Every row comes from one small tree of marks. Brackets hold a mark, then the marks that hang from it, in the order of their numbers. Every link used is in the known rows. Which tree was each row made from?
Known rows
[k745 [k3 k705 k849] [k435 k249]]: [ 16  -6  17  29 -11  -5 -17   1   8  29 -36  45  35 -11  24   0  16 -38
 -48  -1 -17  15   2]
[k3 k705]: [ 14   5  18  26  15   8  -9  10  24  12 -20  24  -4  -7  -3   4   6 -10
 -14 -13 -10   4 -16]
[k705 [k435 k62 k249 k745]]: [-35 -14   7   1 -37  26  -4  27  21   3  -6 -35 -18 -10  35 -16   5 -12
 -50  12 -20 -23  25]
[k435 k249 k745]: [-31  12  12   3 -19  16  -9  26  28  15 -17  16   3 -13  35 -19  18 -10
 -39   1 -13   4  23]
[k3 k705 k849]: [ 19  -2  20  42  -7   6   3  14  24  16 -27  29 -10  -7  18   9  -4 -21
 -18 -17 -11  -6 -12]
[k745 k435]: [ 15  -4  -2  17   6   1  -5   1  23  16   5   3  12  -2  -7 -19   9 -14
  -2  11 -14   3 -13]
[k705 k435]: [  3 -23   0  13 -20  20   2  15  -4   8   5 -15 -11  -1 -11 -11   0  -9
 -12  -3 -14 -13 -21]
[k435 k62 k249 k705 [k745 k3]]: [-66  14  13  -7 -28  28 -10  25  20  18 -42 -22 -41 -11  47  -9  24   7
 -68   0 -35  20  65]
[k3 k745 [k849 [k435 k62 k249]]]: [-16  -5   6  31 -19  12  20  23  35   7 -17 -10 -18  -5  32  32  24 -10
 -21  23 -38 -21  28]
[k745 k3 k435]: [  7  -7  -3  13  -4   3 -14   5   9  25 -12   2  -5  -2 -15 -14  13 -14
 -13   4 -15  16  -5]
[k849 k3 [k435 k62 k249 k705]]: [-46  13   0  26  24  25  13   9  11   0 -23 -32 -27 -16  41   9  21  18
 -33  24 -45  23  66]
[k435 k249]: [-17   0   8   9  -3  19  -6  15  15   3  -8   5  17  -9  16  -7  24  -8
 -25   6 -23  16   8]
[k849 [k435 k62]]: [ -1  -2   4  28   4  18  17  10  37   2  -8 -49 -53  -6  -1  13   2   1
  -1  21 -26 -11  15]
[k745 [k3 k849]]: [ -6 -10   4  27 -32  15   4  24   5  25 -33  -7 -32  -3  16   2   2 -13
 -22 -11 -19  11  11]
[k745 [k3 [k705 [k435 k62]] k849]]: [  6 -31  12  35 -33  17   0  19   1  17 -34 -25 -43  -4  13  17 -11 -23
 -41 -11 -19 -19   0]
[k745 [k3 k705] k435]: [ 25  -2  11  23  13  -4 -23  -3  13  28 -27  28   0  -4 -17  -4  11 -18
 -23  -6  -9  15 -10]
[k705 [k435 k62 k249]]: [-21 -28   5   7 -19  28  -3  17   7  -4   2 -43   1  -9  13  -6  14  -9
 -35  16 -31 -13  11]
[k62 k435]: [ 19  11   3  19 -20  14   6   5  26  19  -7  -9 -16 -16  -4  -4  -3  -2
  16  -1 -21  -8  -7]
[k62 [k435 k249 k745]]: [ -9  24  10   5 -40  13  -4  16  37  25 -18  17   2 -24  32 -15   5 -10
 -18   2 -17  -8  21]
[k62 [k435 k249]]: [  4  11   7  11 -25  16   1   6  23  18  -9  10  17 -23  11  -5  14  -8
  -5   8 -27   3   4]
[k705 [k435 k62 k249 [k745 k3]]]: [-42 -18   6  -3 -46  28 -14  30   6  15 -28 -43 -33 -11  28 -11  12 -14
 -63   6 -22 -11  35]

Write each row's tree
[ -2  -5   0   5   3  -2 -17  10  15  14   3  34  41  -2   0  -3  41 -14
 -15  16 -25   4  -5] -> [k3 [k745 [k435 k249]]]
[-10  28   8   6 -36  15   8  10  33  33 -21   7 -37 -17  24 -16  -5   8
 -10 -11 -22  -5  21] -> [k62 [k435 k705 k745]]
[-21  30  12  -2 -38  17   3  11  28  30 -22  20  -4 -22  44 -17   9   4
 -29  -2 -29   2  32] -> [k62 [k435 k249 k705 k745]]
[  2   7   2  37  42  -6 -20  14  26  11 -20   9 -17  -5   4  16  18  -4
  -8   6 -18  -3  12] -> [k849 [k3 k705 [k745 [k435 k62]]]]
[ 31   2  10  23  21 -14 -20   5  24  20  -6  54  23   2 -21   8  22 -17
  -4  -4 -12  -8 -25] -> [k3 k705 [k745 k435]]
[-20 -13   4   9 -36  22   1  28  24   9  -3 -49 -52  -3  17 -15 -11  -6
 -31   4 -12 -31  11] -> [k705 [k435 k62 k745]]
[-25  11   9  32 -32  15  32  18  43  20 -28 -32 -74  -5  53   5 -10   3
 -33   6 -27 -14  50] -> [k3 [k849 [k435 k62 k705 k745]]]
[-36  -8   2   2  -3  15 -11   0  12  17 -22 -23   1  -9  20 -11  32  -1
 -52  19 -41  26  45] -> [k745 k3 [k435 k62 k249 k705]]
[-17  20  11  13 -16  12   4  19  32  16 -17  10  -4 -14  32  -6  14 -13
 -32  16 -14  -3  26] -> [k849 [k435 k249 k745]]
[-28  -4   4   6   6  12  -2  -4  27   7  -2 -19   9  -7  24 -13  29   1
 -39  25 -41  14  33] -> [k745 [k435 k62 k249 k705]]
[ -4  -7  19  19 -18  15  -8  23  29  11 -19 -23 -40  -7  13  -3 -15 -15
 -37 -10  -8 -32   1] -> [k3 [k705 [k435 k62 k745]]]
[-21  -9   3  14 -23   8  -2   0  -2  31 -24  21  22  -6  34 -14  22 -14
 -48   6 -34  29  32] -> [k745 [k3 k849] [k435 k249 k705]]
[-21   6  11  21  -1  13 -21  26  -6  13 -25  32  12 -18  37 -13   3 -16
 -51  -8  -7  -1  19] -> [k849 [k3 [k705 [k435 k249 k745]]]]
[-57  14  14   0 -19  26  -2  20  37  10 -23 -21 -25 -11  52 -12  19   8
 -55   6 -33   6  55] -> [k435 k62 k249 k705 k745]
[ 19  19   8  49  38   4   2   8  13   9 -28  18 -22 -14   5  15   0  -4
  -4  -1 -12  12  10] -> [k849 [k3 k705] k435]
[-25  16  12  22 -31  13  22  15  25  23 -28  21 -13 -10  62  -3   8  -9
 -48   6 -26   2  49] -> [k3 [k849 [k435 k249 k705 k745]]]
[ 14  -6  13  24  12   0 -19   2  29  20 -30 -18 -23  -6  -6   4   8 -17
 -29   5 -18   5   3] -> [k745 [k3 k705] [k435 k62]]
[  2 -18  14   9  -5   8 -17  19  -8  10  -8  47  35  -5  -5  18  28 -20
 -33  -7 -21 -17 -21] -> [k3 [k705 [k435 k249]] k745]
[-29  25   9  -7 -46  20  -6  13  12  38 -41  19 -14 -23  41 -12  14   2
 -42  -9 -30  14  44] -> [k62 [k435 k249 k705 [k745 k3]]]
[ 11  -5  17  37 -15   8  -5  19   7  25 -43  27 -26  -7  16  12   0 -21
 -31 -20 -12   8   0] -> [k745 [k3 k705 k849]]
[-18  -8   1   9   4   4 -13  11  33   7   0  -5  15  -2   5   4  42 -11
 -22  26 -33  -4  12] -> [k3 [k745 [k435 k62 k249]]]
[-17  -7  23  12 -21  17 -15  21  26   6 -20  -7  -9 -15  28  -3   4 -21
 -58   1 -14 -23  13] -> [k3 [k705 [k435 k62 k249 k745]]]
